What can hang from each mark:
fudev: feso
ribiga: feso tepuz tesu zudu
tesu: duzadez feso fudev ribiga
duzadez: tesu
zudu: ribiga
feso: fudev ribiga tesu
tepuz: ribiga tesu

Each row was made from one small tree. The marks that hang from a mark follow it in brackets, in alphabetical order. Every link used is in the known rows. Write each row's tree.
Known rows:
fudev(feso(tesu(ribiga(zudu)))): -0.93 +1.04 -0.06 +0.15 +1.22 -2.71 -3.22 -1.12 -0.20 +0.28 -0.92 +0.40 -2.20 +0.94 +1.74 -0.42 +2.17 -3.10 +0.10 -1.27 +0.00 +0.54 +0.06 -0.10
fudev(feso): -0.88 +0.83 +0.11 +0.32 +0.77 -2.53 -1.17 -0.79 +0.40 +1.85 -1.06 -0.09 -2.33 -0.22 +0.81 -0.80 +1.95 -3.31 +0.78 -0.73 +0.23 +0.53 +0.27 -0.01
fudev(feso(tesu(duzadez ribiga))): +0.24 +1.89 -0.16 +0.17 -0.29 -1.94 -2.89 -1.30 +0.26 +1.96 -1.26 -0.69 -2.65 +0.30 +1.32 -0.95 +2.79 -3.28 +0.19 -1.03 +0.90 -0.52 -0.41 +0.06
tesu(duzadez feso(ribiga)): +1.64 +1.74 -0.07 -0.73 -2.46 -1.73 -1.93 -1.10 +0.25 +1.77 -1.73 -2.16 -2.03 +0.84 +0.92 -0.76 +2.65 -3.51 +0.39 -0.70 +0.91 -0.82 -0.30 +0.30
duzadez(tesu(feso ribiga)): -0.64 +1.47 +0.81 -0.69 -1.35 -1.77 -1.23 -0.68 +0.88 +0.42 -1.41 +1.34 -1.60 +1.34 +1.39 -0.63 +2.00 -3.78 -0.34 -1.22 +1.04 +0.80 -0.23 -0.26
tesu(duzadez feso(ribiga) fudev): +2.96 +2.02 +0.51 -0.85 -4.31 -1.59 -2.41 -1.16 +0.10 +1.26 -1.63 -1.61 -2.27 +1.29 +1.11 -0.66 +2.85 -3.29 -0.73 -0.50 +1.74 +0.13 -0.49 +0.30
ribiga(zudu): -2.09 -0.20 +0.34 -0.20 +0.62 -1.62 -0.97 -1.16 +0.62 +0.45 -1.08 +0.11 -1.54 +1.24 +0.50 +0.21 +1.27 -3.24 +1.59 -0.69 -0.18 +0.93 +0.86 -0.19
tesu(duzadez feso fudev ribiga(tepuz zudu)): +2.39 +1.04 +0.57 +0.07 -5.73 -1.78 -2.34 -1.35 +0.58 -0.61 -0.72 +0.89 -1.97 +2.50 +2.27 -0.23 +3.47 -2.55 -0.54 -1.24 +1.62 +1.38 -0.04 +0.47
ribiga(feso(fudev) tepuz): +0.42 +1.60 +0.49 +0.49 -1.10 -1.05 -2.66 -0.65 +0.18 -0.60 -1.39 +0.84 -1.84 -0.13 +2.02 -0.20 +1.50 -3.06 +1.49 -1.55 +1.21 +1.38 +0.11 -0.43
duzadez(tesu(fudev(feso) ribiga(tepuz zudu))): -0.24 +0.46 +1.15 -0.14 -2.28 -2.63 -2.34 -0.93 +0.27 -1.76 -0.52 +3.36 -2.00 +2.17 +2.08 -0.02 +2.21 -2.78 -0.14 -1.98 +0.94 +2.40 -0.07 -0.40
feso(tesu(duzadez fudev ribiga)): +0.71 +2.02 +0.64 -0.72 -2.34 -0.33 -2.86 -1.69 +0.55 +1.02 -1.57 -0.55 -2.24 +1.12 +0.95 -0.30 +2.42 -3.43 -0.32 -0.61 +2.13 -0.05 -0.41 -0.08
feso(fudev ribiga(tesu(duzadez))): +0.96 +1.87 -0.04 -0.47 -2.76 -0.41 -3.68 -1.37 -0.20 -0.09 -1.98 -1.10 -2.13 +0.44 +0.74 +0.01 +1.57 -3.36 +0.52 -1.05 +1.29 -0.15 -0.19 -0.50
feso(fudev): -0.44 +0.87 +0.26 -0.90 -0.70 -0.23 -2.09 -0.88 +0.27 +0.26 -1.67 -0.58 -1.94 +0.22 +0.26 -0.18 +0.94 -3.51 +0.92 -0.38 +1.16 +0.52 +0.27 -0.39
feso(tesu(ribiga)): -1.33 +1.38 +0.25 -0.97 +0.89 -0.87 -2.49 -1.40 +0.45 +0.48 -1.56 -0.22 -1.70 +0.53 +1.09 -0.15 +1.62 -3.71 +0.39 -0.82 +1.03 -0.33 +0.00 -0.30
tepuz(ribiga(zudu) tesu(duzadez feso fudev)): +1.59 +2.24 -0.09 +2.07 -4.64 -0.73 -1.87 -1.15 +1.23 -0.72 -1.41 +0.79 -2.73 +2.01 +1.46 +0.25 +2.30 -2.88 -2.72 -0.45 +0.53 +1.52 -0.08 +0.18
tepuz(ribiga(tesu)): -1.24 +0.20 +0.69 +1.02 -0.42 -0.52 -1.12 -1.34 +1.23 -0.11 -1.63 +1.04 -2.08 +0.14 +0.66 +0.16 +1.29 -3.34 -1.11 -0.79 +0.23 +0.41 +0.45 -0.33
tesu(duzadez feso ribiga(zudu)): +0.90 +0.82 +0.19 +0.08 -3.38 -2.04 -1.74 -1.29 +0.66 +1.24 -1.08 -0.61 -1.93 +2.12 +1.32 -0.57 +3.24 -3.07 +0.02 -0.81 +0.50 +0.30 +0.12 +0.48
zudu(ribiga(feso tesu(duzadez))): -0.25 +1.95 +0.89 +2.63 -1.40 -2.51 -2.39 -1.12 +0.78 +2.32 -1.69 +0.01 -1.73 -0.02 +0.99 +0.06 +2.61 -3.16 +1.07 -1.05 +0.70 +1.09 +0.39 -0.59
feso(fudev tesu): -0.70 +2.17 -0.18 -1.01 +0.93 +0.36 -3.45 -0.95 -0.08 -0.32 -1.86 -0.68 -1.94 -0.04 +0.85 -0.12 +0.55 -3.64 +0.71 -0.67 +1.47 +0.08 -0.07 -0.62
ribiga(feso(fudev) tepuz tesu(duzadez) zudu): +0.21 +2.19 +0.09 +2.44 -2.90 -1.12 -3.42 -0.99 +0.33 -1.06 -1.10 +1.73 -1.92 +0.70 +2.68 +0.07 +2.00 -2.49 +1.57 -2.33 +0.79 +2.06 +0.31 -0.46
tesu(feso): -0.26 +1.48 +0.13 -0.18 -0.38 -1.64 -0.80 -0.68 +0.79 +1.47 -1.40 -0.40 -1.71 +0.24 +1.16 -0.73 +1.85 -3.59 +0.29 -0.54 +0.78 +0.42 +0.27 +0.11

Write each row's tree:
+1.89 +1.65 -0.25 -1.28 -2.18 -1.33 -3.38 -0.68 -0.52 -1.62 -1.56 -0.59 -1.72 +0.65 +2.00 -0.16 +1.59 -3.20 +0.14 -1.26 +1.24 +0.23 -0.18 -0.15 | tesu(feso(fudev ribiga(tepuz)))
-0.32 +0.85 +1.73 +0.22 -2.48 -2.14 -2.36 -0.98 +0.50 -1.72 -0.86 +3.36 -1.57 +2.24 +2.33 +0.15 +2.15 -2.95 +0.21 -2.13 +1.09 +2.70 -0.06 -0.54 | duzadez(tesu(fudev ribiga(feso tepuz zudu)))
+1.74 +3.35 -0.49 +0.76 -4.29 -1.73 -2.63 -1.13 +0.46 -0.11 -1.50 -0.27 -2.29 +1.79 +1.73 +0.10 +2.42 -3.16 -0.76 -0.69 +0.98 +1.05 -0.25 +0.02 | tepuz(tesu(duzadez feso(ribiga(zudu)) fudev))
-0.81 -0.34 +0.14 -1.10 -0.17 -2.10 -2.34 -1.36 -0.14 -1.74 -1.09 +0.07 -1.32 +1.49 +1.40 +0.72 +1.42 -2.99 +1.90 -1.50 -0.12 +0.25 +0.56 -0.29 | feso(ribiga(tepuz zudu))
+0.76 +3.74 -0.48 +2.04 -3.14 -0.52 -2.73 -0.77 +0.83 -0.30 -1.56 +0.93 -2.32 -0.12 +2.28 -0.09 +1.79 -3.10 +1.32 -1.52 +1.46 +1.26 -0.19 -0.45 | ribiga(feso(fudev) tepuz(tesu(duzadez)))
-0.64 +1.46 +1.11 -0.16 -0.73 -1.93 -1.37 -0.61 +0.58 +0.67 -1.15 +1.89 -2.30 +0.75 +0.92 -0.68 +1.60 -3.44 -0.11 -1.09 +1.28 +1.82 -0.22 -0.49 | duzadez(tesu(fudev(feso)))
+0.53 +2.30 +0.42 +1.53 -2.80 -1.65 -1.86 -1.20 +0.81 +1.92 -1.16 +0.87 -2.66 +0.04 +1.24 -0.76 +2.60 -3.00 -0.16 -0.98 +1.48 +1.32 -0.02 -0.09 | ribiga(tesu(duzadez fudev(feso)))
-0.63 +2.06 +0.19 +0.58 +1.03 -1.19 -4.20 -0.76 -0.50 -0.65 -1.52 +0.13 -1.83 +0.79 +1.89 -0.03 +1.08 -3.14 +0.78 -1.43 +0.36 +1.55 +0.09 -0.57 | ribiga(feso(fudev tesu) zudu)
-0.36 +1.72 +0.51 -1.19 -0.35 -1.88 -1.73 -0.59 +0.30 +0.04 -1.70 +0.32 -1.56 +1.08 +1.23 -0.47 +1.42 -3.85 +0.19 -1.32 +0.73 +0.39 -0.29 -0.42 | duzadez(tesu(feso(ribiga)))
+0.11 +2.12 +0.52 +1.52 -0.13 -2.04 -3.25 -1.06 +0.36 +0.78 -1.57 -0.25 -1.61 +0.05 +1.68 +0.25 +2.27 -3.06 +1.77 -1.44 +1.10 +0.39 +0.15 -0.61 | zudu(ribiga(feso(tesu(duzadez)) tepuz))
+0.61 +1.17 +0.98 +0.56 -2.68 -1.77 -1.68 -1.43 +0.86 +2.63 -1.50 -0.67 -2.18 +0.85 +0.98 -0.76 +3.24 -3.39 +0.70 -0.91 +0.95 +0.12 -0.18 +0.16 | tesu(duzadez ribiga(feso))
+1.90 +3.92 -1.11 +0.35 -3.70 -0.76 -3.13 -0.85 +0.29 +0.16 -1.98 -1.26 -2.44 +0.68 +1.44 -0.19 +1.90 -3.52 -0.29 -0.61 +1.24 +0.05 -0.51 -0.15 | tepuz(tesu(duzadez feso(fudev ribiga)))
-0.36 +2.72 -1.08 +1.75 -2.63 -1.41 -1.33 -0.95 +1.29 -0.74 -0.94 +1.22 -1.85 +1.20 +2.40 +0.24 +2.01 -2.88 +1.28 -1.41 +0.47 +1.11 +0.44 -0.01 | ribiga(tepuz(tesu(duzadez feso)) zudu)
+1.47 +3.24 -0.39 +0.94 -3.33 -1.94 -2.51 -1.22 +0.45 +1.03 -1.47 -0.21 -2.93 +0.60 +1.22 -0.26 +2.47 -3.22 -0.47 -0.64 +1.17 +0.68 -0.45 -0.12 | tepuz(tesu(duzadez fudev(feso(ribiga))))
-1.19 -0.63 +0.51 -0.45 -1.24 -1.87 -1.61 -1.46 +0.60 -1.23 -0.72 +1.33 -1.39 +1.75 +1.54 +0.43 +2.01 -2.91 +1.35 -1.38 +0.27 +0.82 +0.67 -0.11 | tesu(ribiga(tepuz zudu))
+0.05 +1.17 -0.20 +0.93 -0.95 -3.16 -2.96 -1.26 -0.25 +0.76 -1.07 -0.13 -2.36 +0.87 +1.46 -0.33 +2.50 -2.85 +0.65 -1.55 -0.38 +0.44 +0.11 -0.09 | fudev(feso(ribiga(tesu(duzadez) zudu)))
+0.32 +0.61 -0.07 -0.52 +0.06 -3.00 -2.47 -0.97 -0.29 -0.15 -1.03 -0.03 -2.13 +0.12 +1.64 -0.31 +2.05 -3.03 +1.07 -1.50 +0.25 +0.00 +0.01 -0.11 | fudev(feso(ribiga(tepuz)))
+0.59 +1.67 -0.30 +0.79 -1.55 -2.60 -2.70 -1.22 +0.08 +0.32 -1.10 +0.35 -2.33 -0.05 +2.03 -0.45 +2.54 -2.88 +1.11 -1.89 +0.56 +0.04 -0.12 -0.15 | fudev(feso(ribiga(tepuz tesu(duzadez))))
+0.73 +1.98 -0.90 -0.05 -3.19 -0.73 -3.85 -1.26 -0.19 -2.61 -1.48 -0.10 -2.03 +1.58 +1.64 +0.92 +1.30 -2.87 +1.26 -1.45 +0.65 +0.50 +0.03 -0.52 | feso(fudev ribiga(tepuz(tesu(duzadez)) zudu))
-1.12 +1.30 -0.61 +0.04 -0.66 -1.96 -2.38 -1.32 +0.24 -2.31 -1.17 +0.85 -1.52 +1.35 +1.85 +1.03 +1.19 -3.08 +1.55 -1.52 -0.16 +0.70 +0.47 -0.49 | feso(ribiga(tepuz(tesu) zudu))
+1.10 +0.79 +0.01 +0.25 -3.92 -1.94 -1.86 -1.27 +0.74 -0.06 -0.81 +0.32 -1.76 +2.04 +2.14 -0.29 +3.23 -2.75 +0.62 -1.43 +0.77 +0.41 +0.18 +0.46 | tesu(duzadez feso ribiga(tepuz zudu))
